Known rows, with every step that occurs
visef-sefev-netumig-nume-fepifa: [-2.06 -1.54  1.56  2.41  1.93 -3.11 -0.13  2.68  3.01  1.54  4.62  1.45
 -3.96  1.03  3.14  2.81  4.07  3.11 -6.03 -2.47 -4.10 -2.08  1.41]
netumig-sefev: [ 2.05 -0.88 -0.70  0.17 -1.06 -1.24  3.18 -1.21  1.37  1.42 -4.56  2.55
  2.32 -0.57 -1.47  2.40 -2.22  0.39  0.23 -0.22 -1.94 -2.47 -2.95]
visef-fepifa-tosiziv-sefev: [ 0.28  3.33 -2.74  0.10  0.96  3.44  3.81 -7.09 -3.08 -1.45 -1.35  1.13
  1.42  1.33 -0.27 -2.53 -2.99 -1.93  7.30  1.78 -0.85 -1.54 -0.65]
visef-fepifa-tosiziv-sefev-netumig: [-1.40  2.24 -2.82  0.83  2.27 -0.05 -1.70 -3.26 -3.02 -0.27 -0.06 -1.26
  0.41 -0.42 -0.38 -1.50  0.89 -1.72  6.12  0.06  1.06  0.77  4.33]
tosiziv-sefev-visef-fepifa-netumig-nume: [-0.44  0.28 -0.18 -0.66 -0.42  1.06  1.03 -0.92  1.60  0.22  3.95 -3.54
  4.74  1.69 -4.90 -5.14  3.02 -1.94  4.35  0.30 -2.33  1.68  2.58]
visef-fepifa-sefev: [ 0.86 -0.04  1.61 -0.35 -2.18  3.07  1.84 -2.72  1.34 -2.02 -0.56  2.27
 -0.69  0.39  1.21  0.20 -4.08 -2.70 -0.71  0.41 -0.46 -1.27 -1.75]
fepifa-netumig-tosiziv-sefev: [-0.34  1.66 -3.19 -3.89  7.20 -1.07  0.66  1.95  0.22  0.27 -0.53 -0.95
 -4.96 -3.25 -5.05 -2.18 -2.82 -0.77  3.48  2.91 -0.64  0.80 -3.36]
tosiziv-sefev-netumig-nume-fepifa-visef: [-4.48  1.24 -1.84  2.83  3.31 -1.44 -2.12  1.56  3.60  3.74  6.10 -3.10
 -4.43 -0.65 -1.57  0.21  1.86  2.13  2.88 -0.19 -3.83 -1.51  2.80]
netumig-sefev-visef-fepifa-tosiziv: [ 4.08 -0.42 -0.04 -1.10 -4.59 -0.71  2.85 -3.03 -3.43 -2.05 -0.65  5.54
  6.30 -2.06  0.60 -1.54  2.98 -0.25  3.18  2.92  1.04 -0.01  1.88]
visef-sefev-netumig: [-0.96 -1.56  0.80  1.33  2.00 -2.89 -2.93  2.10  1.22  1.90 -3.23  0.45
 -1.35 -0.05  2.60  3.60  1.73  0.30 -5.73 -3.41 -0.02 -1.79 -0.64]
nume-sefev-visef-fepifa: [ 2.39 -1.04  2.86  1.57 -6.05 -1.65 -0.11  0.06 -1.71 -0.40  0.25  1.06
  2.60  4.81  0.45 -0.44  0.04 -2.16 -0.64 -2.05  3.76  3.04  2.03]
sefev-visef-fepifa: [ 2.83 -0.14  0.65  1.35 -3.49  1.09 -1.88 -3.17 -1.13 -0.48  0.30  0.52
  3.23  4.09  0.48 -0.65  0.15 -3.25  3.53 -1.08  2.80  1.43  3.41]
sefev-netumig-visef-fepifa: [-3.26 -0.54 -1.16  2.41  0.28  1.87 -1.45 -0.22  0.39 -1.29 -1.01 -3.05
  0.09 -2.53  2.83 -2.70  0.89  0.26 -1.95 -1.23 -0.54  1.05  3.87]
netumig-tosiziv-sefev-visef-fepifa: [ 2.43  1.96 -2.34 -0.99  0.99 -1.29 -3.33 -2.64 -3.20 -1.50  1.89  0.18
  0.43  0.74 -4.46 -4.16  3.37 -2.46  4.87 -0.86  3.36  3.88  4.77]
nume-fepifa-visef-sefev: [-0.63 -0.24  1.12  1.40  1.18  1.22  4.89  0.02  4.03  3.48  0.28  5.26
 -3.90 -0.89  5.63 -1.30 -2.37  2.02 -2.39  1.22 -3.09 -4.88 -4.15]
visef-sefev-netumig-nume: [-2.00 -2.50  1.06  0.35 -0.44 -2.50 -0.80  2.88  1.00  0.92  0.09 -0.19
 -0.93  0.79  0.30  2.81  3.22  3.76 -7.50 -2.71 -5.47 -2.31 -1.71]
netumig-visef: [-0.86  0.23 -1.09 -0.03  1.20  3.27  2.14 -1.09  1.12 -1.07 -4.06 -2.41
  0.74  0.09  1.08  1.27 -4.29  1.06 -1.98 -0.27 -0.50 -1.21 -4.33]
tosiziv-sefev-netumig: [-1.15  1.12 -2.01  1.73  4.24 -2.02 -5.86 -0.94  0.28  1.84 -2.24 -4.44
 -0.48  1.78 -3.06  2.78  0.03 -3.04  2.73 -3.43  2.56  0.88  3.49]
sefev-netumig-nume-fepifa: [-2.42 -0.23  0.24  2.85  2.61 -1.92 -3.37  1.88  2.32  1.13  6.13 -1.82
 -5.05  2.45  0.81  4.59  1.97  1.08  0.27 -0.45 -1.59 -0.63  2.78]
visef-fepifa-sefev-netumig: [-0.71 -1.04  1.20  0.93 -0.33 -0.17 -2.88  0.67  1.03 -1.20  0.88 -0.22
 -1.97 -2.10  1.27  1.59 -0.55 -2.47 -2.90 -1.41  1.05  1.19  2.99]
fepifa-tosiziv: [ 0.99  0.87 -1.54 -1.88  0.31  2.10  3.04 -2.74 -2.86 -0.88 -2.51  1.63
 -0.86  1.68  1.57  3.36 -5.27  1.08  3.94  3.66  0.62 -3.27 -6.39]
sefev-visef-fepifa-netumig-tosiziv: [ 2.02 -0.05 -0.58 -2.82  0.26 -0.82 -0.73  3.34 -0.98 -0.45  2.86  1.40
 -1.96 -2.55 -0.98 -5.20  1.83 -0.80  2.73  3.66  2.00  3.24  0.92]

Rows
[ 1.84  1.01 -1.70 -3.74  4.59 -2.72 -2.85  3.30 -0.49  1.28  0.06 -1.40
 -1.37 -2.14 -5.51 -2.64  1.42 -1.83  3.51  1.85  3.77  3.92  0.44]
fepifa-netumig-tosiziv-sefev-visef
[ 0.30 -1.66  2.91  1.35 -7.71 -1.47  1.84  0.19 -2.00 -1.36  3.78 -0.19
  2.73  5.65 -1.67 -0.30  2.46  0.75 -0.77 -1.34 -1.47  1.83  0.52]
netumig-nume-sefev-visef-fepifa
[-0.14 -0.79  0.42 -3.38  2.28 -3.79 -4.67  5.38 -1.40 -1.07  0.61  0.62
 -8.37 -4.61 -1.25  4.25  0.35  0.61 -5.17  0.61  2.37  1.94 -0.76]
fepifa-sefev-netumig-tosiziv
[-3.15  1.09 -2.16  1.58  5.38 -0.40 -3.56  0.82  0.89  0.25 -3.51 -6.38
  1.02 -1.99 -1.76  0.47  0.42 -0.64 -1.29 -3.42  1.68  1.73  3.39]
tosiziv-sefev-netumig-visef
[ 0.29 -2.12  4.00 -1.76 -3.60 -2.59  2.07  6.76  0.82  1.30  1.87 -1.62
  1.44  1.72 -3.12  1.12  0.25  1.40 -3.52  0.88 -0.62  1.92 -3.86]
fepifa-netumig-nume-sefev-visef
[ 0.97  1.08 -1.75 -0.40 -1.92  3.90  3.91 -4.59 -3.09 -1.88  0.02  3.03
 -0.12  1.90  3.10 -0.29 -3.74  0.25  5.75  3.78 -1.03 -2.77 -2.89]
visef-fepifa-tosiziv
[-1.15 -0.65  0.82 -0.19  1.01  1.91  4.65 -0.41  2.19 -0.74 -6.00  1.09
  1.41 -1.54  2.82 -0.28 -1.88  3.30 -8.08 -1.97 -2.85 -2.89 -5.86]
netumig-visef-sefev
[-2.89  2.46 -2.75 -0.30  4.72  0.30 -2.15  0.19 -2.01 -1.08 -3.17 -4.22
  0.93 -3.61 -0.18  0.36  0.30  1.33 -0.10  0.26  1.96  0.85  0.69]
fepifa-tosiziv-sefev-netumig-visef
[-2.59  0.10 -0.90  1.21  2.70  0.06 -3.63  2.27  1.02  0.01 -3.53 -4.66
 -0.81 -2.25  1.46  2.53 -0.13  1.56 -3.63 -1.28  1.45  0.98  0.39]
sefev-netumig-visef
[-1.36  1.42 -1.54 -0.65 -1.35  6.11  6.00 -3.99 -2.25 -3.16 -1.96  1.41
  1.17 -2.54  3.60 -2.81 -2.75  2.78  1.09  3.85 -2.03 -1.73 -3.35]
netumig-visef-fepifa-tosiziv
[-3.04  1.92 -2.10  2.68  3.59  1.04 -2.55 -2.16  0.67 -0.80 -1.68 -5.32
  2.28 -1.84 -0.58 -3.15  1.81 -1.41  0.04 -3.13  0.22  2.38  5.72]
tosiziv-sefev-netumig-visef-fepifa
[ 3.49  0.61 -0.25 -1.06 -3.45  1.91  0.35 -3.11 -4.38 -2.09  0.51  2.67
  3.44  2.30  1.79 -0.44 -0.08 -1.05  4.93  2.72  3.39  0.46  1.28]
sefev-visef-fepifa-tosiziv
[ 2.58 -0.92  0.89 -0.11 -1.04  1.57 -0.71  0.66  1.14  0.33  0.69  0.03
  2.43  0.89  0.46 -3.43  0.11 -3.09  3.28  1.70  2.42  1.81  2.04]
sefev-visef-fepifa-netumig
[ 1.81 -0.67  3.84 -0.31 -2.39 -0.84 -0.70  2.41  2.37 -1.30  7.01  1.99
 -1.68  2.11 -0.19  3.94  1.17 -0.49 -3.03  0.25  2.08  1.01  1.13]
netumig-nume-fepifa-sefev-visef
[-0.62 -1.12  0.44 -0.73 -0.76  1.56  3.49 -0.30  2.08  2.80 -4.15  3.50
 -1.34 -1.22  2.69 -0.56 -3.21  3.01 -3.41  0.56 -4.55 -5.47 -7.47]
fepifa-visef-sefev
[ 2.90  1.20 -0.58  0.50  1.51 -1.00 -4.44 -2.95 -0.95  1.37 -2.64 -2.69
  4.05  3.96 -4.31  1.59 -0.34 -4.08  4.79 -2.95  5.37  1.40  3.14]
tosiziv-sefev-visef
[ 4.38 -1.36  1.05 -0.04 -2.53 -2.78 -1.21  0.08 -0.22  1.31 -3.77  2.07
  6.02  0.05 -2.65  2.03  1.81 -0.94  0.16 -1.44  2.52  0.60  0.72]
netumig-sefev-visef
[ 1.71 -1.48  3.49 -0.04 -3.93 -1.25  1.29  4.17  0.27  0.78  0.69  1.11
  2.02  1.85  0.47 -3.63 -0.77 -2.64 -0.23  0.50  2.90  3.55  0.67]
nume-sefev-visef-fepifa-netumig
[-0.88  3.01 -2.03  1.39  6.67 -1.92 -3.21 -0.61 -0.99  1.36  2.72 -0.26
 -3.59  0.06  1.50  2.35  0.16 -1.56  5.53  0.75  4.09  0.64  4.47]
nume-fepifa-tosiziv-sefev-netumig
[-0.88 -0.15  1.29 -0.42 -2.06  4.83  4.17 -2.05  2.18 -3.68 -0.90  0.07
  0.15 -3.58  2.25 -2.74 -3.78  0.00 -4.43  0.36 -1.46 -0.14 -1.96]
netumig-visef-fepifa-sefev
[ 0.78 -0.21  2.36 -1.09 -8.15 -0.37  3.79  0.40 -4.96 -2.77  3.91  2.23
  2.64  3.46  0.02  0.20  2.42  2.66 -0.15  2.23 -1.16  0.78 -1.63]
netumig-nume-sefev-visef-fepifa-tosiziv
[-2.30 -0.80  1.27  0.43 -1.09  1.46  6.53  0.35  4.19  2.34  3.92  4.28
 -3.99 -0.15  3.10 -0.33 -0.40  5.32 -3.93  1.41 -8.31 -6.36 -5.83]
netumig-nume-fepifa-visef-sefev
[ 3.78 -0.88  2.93 -1.67 -2.50 -0.30 -3.22  2.01  0.21 -0.68 -0.72  0.95
  1.04  0.95 -1.04  4.52 -1.50 -2.87 -2.71 -0.74  6.10  1.32 -1.06]
fepifa-sefev-visef
[-4.12 -2.72  0.55 -0.09 -1.98 -1.04  0.27  4.27  2.61  3.35  0.60 -0.21
 -1.51 -3.10  0.58  1.64  3.08  6.06 -7.14 -0.61 -7.95 -4.68 -3.47]
fepifa-visef-sefev-netumig-nume
